Every row comes from one small tree of marks. The marks that hang from a mark follow it in brackets, in alphabetical order. Every link used is in the known rows. Which tree was each row made from?
Known rows:
Y[M]: [-1.79 -0.31  1.61 -0.62 -1.47 -0.83  1.52 -3.41 -0.60 -1.74 -2.08 -1.97
 -0.88 -0.15  0.41  1.06 -2.68  2.78  1.95 -1.71  2.05 -0.88  1.05]
Y[T]: [-0.80 -1.01  1.77 -0.38  0.97 -1.19  1.58 -1.79 -1.22  0.45 -3.02 -2.62
 -0.27  0.42  0.65  0.15 -1.45  0.98  2.51 -0.47  2.49 -0.78  1.83]
N[M[Y[T]]]: [ 0.09 -1.37  1.83  0.43  0.46 -0.35  2.51 -2.34 -0.22  0.53 -2.67 -2.56
 -0.40  1.14 -0.19  0.07 -1.35  2.65  1.49 -2.53  0.87 -0.06  2.29]
C[K]: [-0.88 -0.94  1.80 -0.35 -3.38 -1.76  1.41 -3.05 -0.08 -0.71 -1.90 -2.53
 -0.83  0.45  1.36 -0.06 -2.04  1.68  1.62 -1.35  2.56 -0.14  0.98]
D[F]: [-0.13 -0.63  1.89 -1.34 -0.52 -1.43  1.02 -2.88 -0.66  0.57 -3.02 -2.68
 -1.31  0.07  2.62  0.78 -2.67  2.17  1.42 -1.76  1.84 -0.60  1.95]
T[R[D[F[L]]] W[K]]: [-0.06 -1.20  2.51 -0.06  2.84 -0.88  1.83 -4.17 -1.66  0.54 -1.61 -2.76
 -1.31 -0.76  3.08  2.70 -1.20 -0.43  0.52  0.52  2.05  0.45  2.00]
M[N Y[T[R W]]]: [ 0.27 -3.47  2.85  0.29  0.37  0.22  2.61 -4.49 -0.75  2.45 -2.76 -1.87
 -0.14 -0.28 -1.75  0.37 -0.24  2.27  2.18 -1.23  1.43  0.45  1.52]
Y[M[N] T[R W]]: [-0.36 -2.31  2.64  0.59  0.99  0.74  2.45 -5.33 -0.86  1.72 -2.06 -1.47
  0.53 -1.26 -0.56  0.57 -1.26  2.05  2.97 -0.97  1.85 -0.40  0.07]
M[N Y]: [-0.92 -1.87  2.32 -1.14 -3.83 -0.96  1.74 -2.90  0.14  0.39 -3.13 -2.31
 -1.45  1.48 -2.87  0.19 -2.27  2.95  1.23 -1.76  1.88  0.61  1.55]
N[M[Y[T[R W[K]]]]]: [ 0.21 -2.28  2.31  1.64  2.31  0.26  2.94 -3.96  0.31  2.46 -2.26 -1.97
 -0.03 -0.93  1.49  0.84 -0.24  1.70  1.53 -1.70  0.79  0.79  1.05]
T[W[K] Y[M[N]]]: [-0.83 -1.32  2.13  0.03 -2.84 -0.16  1.26 -4.92  0.52  0.01 -0.84 -1.87
 -0.77 -1.62 -0.82  2.04 -1.92  0.87  1.44 -3.36  2.75  0.72 -1.83]
T[R[D[F]] W Y]: [-1.12 -2.50  2.07  0.10  1.30 -1.77  1.48 -5.58 -2.36 -0.17 -0.99 -2.31
 -0.46 -2.33  5.39  2.64 -0.20  1.59  0.29 -2.32  1.21 -0.67  2.06]
T[R Y[M]]: [-2.21 -1.05  2.08 -0.07 -1.10 -0.87  1.43 -5.81 -1.73 -1.18  0.06 -0.95
 -1.31 -2.21  2.70  2.23 -1.53  4.27  1.79 -1.65  1.61 -0.79  1.50]
T[W Y]: [-1.17 -2.22  2.31 -0.61 -1.53 -1.96  1.05 -3.80 -1.80 -1.46 -1.40 -1.94
 -1.01 -1.86  1.94  1.47 -0.51  2.10  1.54 -2.43  2.21 -0.37  1.58]
Y[M[N] T[R[D[F]]]]: [-0.35 -1.07  1.63  0.51  2.10  0.54  2.33 -5.12 -0.70  2.26 -2.02 -2.63
  0.57  0.27  1.11  1.43 -2.33  0.89  1.45 -1.38  1.44 -0.74  0.31]
W[K]: [-1.91 -0.31  1.75 -0.62 -1.37 -1.67  1.14 -1.76  0.15  0.27 -2.93 -2.54
 -1.19  0.05  1.18  0.65 -2.31  0.60  1.56 -0.10  2.86  0.22  0.60]
Z[L]: [-1.89 -0.59  2.02 -1.20 -2.03 -1.36  1.02 -1.99 -1.53  1.54 -2.26 -1.92
 -1.96  0.79 -0.40  0.62 -1.37  1.85  1.83  1.03  2.13 -0.02  2.91]
D[F[L]]: [ 1.05 -0.20  2.56 -1.76  0.18 -0.97  1.00 -2.91 -1.78 -0.23 -2.11 -2.56
 -2.50  0.75  1.05  1.50 -2.67  2.17  1.54 -0.52  2.19 -0.08  3.20]
C[K[W] Y[T]]: [ 0.50 -1.37  1.65  0.48 -0.58 -0.82  2.18 -2.21 -0.17 -1.11 -0.98 -3.75
 -0.59  1.62  0.56 -0.18 -0.02  2.70  2.05 -1.84  3.35  0.05  1.91]
R[D[F]]: [-1.29 -0.74  1.30 -0.79  0.20 -1.99  1.37 -2.51 -1.01 -0.50 -3.02 -3.40
 -0.53  0.67  2.91  1.26 -2.28  0.64  0.39 -1.65  1.77 -0.85  1.98]
N[M[Y[T[R]]]]: [-0.41 -1.93  2.30  0.87  1.31 -0.19  2.78 -3.76 -0.79  1.56 -2.18 -1.78
 -0.39  0.18  1.29  0.21 -0.86  3.82  1.70 -1.17  0.36 -0.07  2.80]
F[L]: [-0.78 -0.59  2.72 -1.49 -0.93 -1.51  1.23 -2.20 -2.14 -1.55 -2.06 -2.23
 -2.28  0.82 -0.44  0.93 -2.09  2.25  1.94  0.83  2.62 -0.06  3.35]
N[M[Y[T[W]]]]: [ 0.72 -2.41  2.12  0.75  1.12 -0.16  2.70 -2.97 -0.39  0.28 -2.78 -2.49
  0.13  0.19 -0.17  0.33 -0.46  2.19  1.59 -3.31  0.68  0.02  1.97]
R[D]: [-3.10 -1.09  1.45 -0.53 -0.89 -2.52  1.60 -1.79 -1.38 -1.82 -2.97 -3.04
 -0.33  0.79  1.29  0.72 -1.69  0.77  0.77 -0.31  2.24 -0.84  2.03]
Y[M T]: [-0.71 -0.37  1.39  0.02  1.15 -0.04  1.87 -2.96 -0.76 -0.46 -2.16 -2.29
 -0.05  0.07 -0.03  0.97 -2.07  1.48  2.65 -1.72  2.32 -1.11  0.90]
C[Y[M[N] T]]: [-0.77 -1.22  2.14  0.01 -1.49  0.56  1.99 -3.28  0.51  0.21 -2.02 -2.55
 -0.10  1.46 -2.98  0.51 -2.67  2.64  2.08 -1.84  2.92 -0.21  0.61]
M[N Y[T[R[D] W]]]: [-0.94 -3.54  2.27  0.83  1.11 -0.30  2.97 -4.11 -1.13  1.41 -2.73 -2.63
  0.70  0.33 -1.50  0.90  0.12  0.74  1.14 -1.04  1.33  0.19  1.56]

Write each row's tree:
[-0.50 -1.81  2.10  0.54  1.08 -0.52  1.81 -1.93  0.40  0.62 -2.59 -3.11
  0.05  0.01  0.03  1.02 -0.83  0.04  1.72 -1.28  3.39  0.31  0.80] => C[Y[T[W[K]]]]
[-0.42 -0.78  1.86 -0.15 -0.65  0.38  1.88 -3.32 -0.12  0.89 -2.46 -2.25
  0.07  0.78 -2.12  0.27 -2.61  1.41  2.66 -1.55  2.46 -0.44 -0.16] => Y[M[N] T]
[-0.73 -1.89  2.25  0.81  2.93 -0.51  1.98 -3.40 -0.75  2.33 -2.54 -2.07
  0.13 -1.71  2.43  0.90 -0.32 -0.09  2.53  0.40  2.50  0.04  0.56] => Y[T[R W[K]]]
[-1.36 -2.52  2.86  0.06 -2.16 -0.22  1.67 -6.78 -1.24  0.06 -0.37 -0.91
 -0.66 -2.52  0.63  1.71 -1.24  3.69  1.87 -2.22  1.69 -0.06  0.14] => T[R W Y[M[N]]]
[-1.40 -0.96  2.08 -0.71 -3.79 -0.59  1.14 -4.72 -0.51 -0.79 -0.78 -1.71
 -1.19 -0.50 -0.95  1.44 -2.57  3.03  1.59 -2.80  2.29 -0.11 -0.05] => T[Y[M[N]]]
[-0.17 -1.58  2.17  0.74 -0.51  1.00  2.14 -3.48  1.49  1.09 -2.05 -2.73
  0.32  0.35 -2.89  1.16 -2.00  0.52  1.92 -2.40  3.35  0.64 -1.18] => C[Y[M[N] T[W[K]]]]
[ 0.15 -2.92  2.59  1.20  1.99 -0.01  3.04 -4.39 -0.94  1.35 -2.27 -1.74
  0.07 -0.83  1.50  0.39  0.05  3.34  1.78 -1.97  0.17  0.00  2.49] => N[M[Y[T[R W]]]]
[-1.70 -2.06  2.50  0.27 -0.25 -1.47  1.25 -4.84 -1.05  0.54 -0.85 -1.51
 -1.08 -2.93  3.58  2.00 -0.29  1.59  1.46 -0.87  2.32  0.40  0.68] => T[R W[K] Y]
[-0.86 -1.96  2.39 -0.41 -3.13 -0.43  1.35 -5.34 -0.71 -1.05 -0.88 -1.63
 -0.61 -1.54 -0.98  1.63 -1.70  2.53  1.67 -3.59  2.11 -0.04 -0.37] => T[W Y[M[N]]]
[-1.56 -2.51  1.97  0.51  0.40 -0.51  2.73 -3.45 -0.95  1.57 -2.66 -2.67
  0.11  1.34 -1.56  0.71 -0.77  1.31  1.06 -0.25  1.51  0.12  1.95] => M[N Y[T[R[D]]]]
[ 0.81 -2.22  2.10  0.29 -0.27  0.29  2.19 -2.63  1.01  2.45 -3.27 -2.90
 -0.16  0.59 -3.24  0.70 -0.96 -0.51  1.73 -2.23  2.55  1.22 -0.47] => M[N Y[T[W[K]]]]
[-0.13 -0.32  2.01 -1.27  0.92 -1.51  1.37 -2.53 -2.17 -1.29 -2.09 -3.27
 -1.75  1.38  1.44  2.00 -2.30  0.63  0.50 -0.35  2.11 -0.35  3.23] => R[D[F[L]]]
[-0.09 -2.30  1.86  0.64  4.38 -0.80  2.24 -4.15 -1.96  1.55 -2.66 -2.94
  0.73 -1.04  4.09  1.46 -0.27 -0.06  1.33 -1.03  1.36 -1.00  1.97] => Y[T[R[D[F]] W]]
[-1.09 -2.32  2.55  0.95  2.00 -0.36  2.16 -3.42 -0.15  1.62 -2.13 -2.40
 -0.01 -0.97  1.59  1.14 -0.34  1.16  1.93  0.10  2.88  0.31  1.32] => C[Y[T[R W[K]]]]
[-1.59 -1.43  2.09  0.67 -0.10 -0.37  1.57 -6.05 -0.68 -0.33 -0.01 -1.16
 -0.86 -3.28  2.86  2.87 -0.89  2.11  1.59 -2.11  2.07  0.02 -0.25] => T[R W[K] Y[M]]
[-1.59 -2.07  2.40  0.23 -0.34 -0.67  1.68 -6.44 -1.88 -1.36 -0.02 -0.88
 -0.77 -3.17  2.81  2.46 -0.65  3.73  1.86 -2.41  1.46 -0.74  1.19] => T[R W Y[M]]
[-0.25 -1.14  1.95  0.04 -4.82 -0.08  2.18 -4.20  1.08 -1.89 -0.36 -3.03
 -1.08  1.67 -1.86  0.04 -1.89  4.46  1.54 -2.90  3.05  0.52  0.10] => C[K[W] Y[M[N]]]
[-1.07 -1.52  1.90 -0.18 -1.39 -0.85  1.35 -5.03 -1.36 -2.41 -0.59 -1.65
 -0.73 -2.19  1.23  2.35 -1.11  2.64  1.63 -3.81  1.97 -0.69  0.69] => T[W Y[M]]
[-1.02 -1.33  2.30  0.26  0.31  0.54  2.20 -4.72 -0.65  1.92 -1.94 -1.54
  0.03 -0.24 -0.62  0.37 -2.18  2.53  2.87 -0.19  1.99 -0.46  0.39] => Y[M[N] T[R]]
[-1.84 -1.88  2.53  0.15  0.32 -1.33  1.68 -3.84 -0.54  1.01 -2.51 -1.81
 -0.68 -1.90  2.81  0.96 -0.96  1.26  1.86  0.40  2.25  0.26  0.78] => T[R W[K]]
[-0.35 -2.40  2.54 -0.04 -0.32  0.03  2.41 -3.87 -0.59  2.63 -2.67 -1.91
 -0.64  0.71 -1.81  0.18 -1.16  2.77  2.11 -0.44  1.63  0.38  1.84] => M[N Y[T[R]]]
[ 0.03 -0.74  1.44  0.90 -1.44  0.29  2.20 -3.85  0.72 -1.04 -0.58 -2.84
  0.06  1.06 -0.57  0.98 -1.99  2.23  1.81 -2.89  3.02 -0.46  0.63] => C[K Y[M T]]
[-1.20 -3.11  1.81  1.02  2.76 -0.76  2.95 -3.75 -1.78  0.05 -2.43 -2.67
  0.58 -0.34  0.70  1.61  0.71  0.95  1.08 -1.20  1.18 -0.47  2.60] => M[Y[T[R[D] W]]]
[-1.37 -1.82  2.60  0.50 -1.92  0.03  1.57 -6.38 -0.02  1.07 -0.36 -1.14
 -0.79 -2.62  0.71  2.13 -1.45  2.07  1.64 -1.94  2.25  0.69 -1.32] => T[R W[K] Y[M[N]]]
[-0.72 -2.57  2.53  0.39  2.56 -0.80  2.13 -3.82 -1.91  1.29 -2.59 -1.86
  0.22 -1.56  2.34  0.45 -0.08  1.52  2.76  0.13  1.90 -0.72  2.04] => Y[T[R W]]
[-3.05 -2.64  2.21  0.26  0.70 -2.11  2.11 -3.90 -2.08 -1.08 -2.52 -2.22
  0.15 -1.20  2.99  1.00 -0.38  1.45  1.06  0.29  1.54 -0.76  2.27] => T[R[D] W]
[ 0.16 -1.92  2.06 -0.50 -1.28 -0.17  2.08 -2.45 -0.07  1.65 -3.18 -2.68
 -0.59  1.70 -3.35  0.07 -1.63  1.70  1.91 -1.81  2.12  0.40  1.32] => M[N Y[T]]
[-0.97 -1.83  1.68  0.49  1.38 -0.68  1.78 -6.79 -1.93 -1.12 -0.11 -2.04
 -0.24 -2.69  4.61  3.48 -0.84  2.13  0.40 -3.63  0.94 -1.04  1.12] => T[R[D[F]] W Y[M]]
[ 0.55 -2.44  2.16  0.77 -0.93 -0.61  2.09 -3.25  0.15 -0.34 -1.54 -3.13
  0.36  0.38  0.21  0.33 -0.49  1.13  1.80 -2.47  3.09 -0.05  1.24] => C[K Y[T[W]]]
[-1.94 -1.50  2.56 -0.28 -2.88 -0.43  1.45 -6.18 -1.07  0.15 -0.31 -0.94
 -1.23 -1.52  0.54  1.50 -2.11  4.13  1.82 -1.48  1.79 -0.09  0.47] => T[R Y[M[N]]]
[-0.12 -1.37  1.68  0.35  1.76  0.17  2.10 -3.56 -0.97 -0.68 -2.27 -2.27
  0.46 -0.94 -0.03  1.23 -1.15  0.98  2.73 -2.51  2.12 -1.05  0.54] => Y[M T[W]]
[-0.61 -2.01  2.07  0.19  1.44 -0.41  2.38 -3.53 -1.28  1.22 -2.37 -1.99
 -0.71  0.04  0.35  0.92 -0.56  2.85  2.05 -0.57  1.43 -0.26  2.89] => M[Y[T[R]]]
[-0.20 -1.37  1.80  0.36  1.93 -0.69  1.70 -1.95 -0.22  1.28 -3.02 -2.82
  0.11 -0.69  0.86  0.77 -0.79 -1.17  2.37 -0.96  3.00  0.07  0.07] => Y[T[W[K]]]
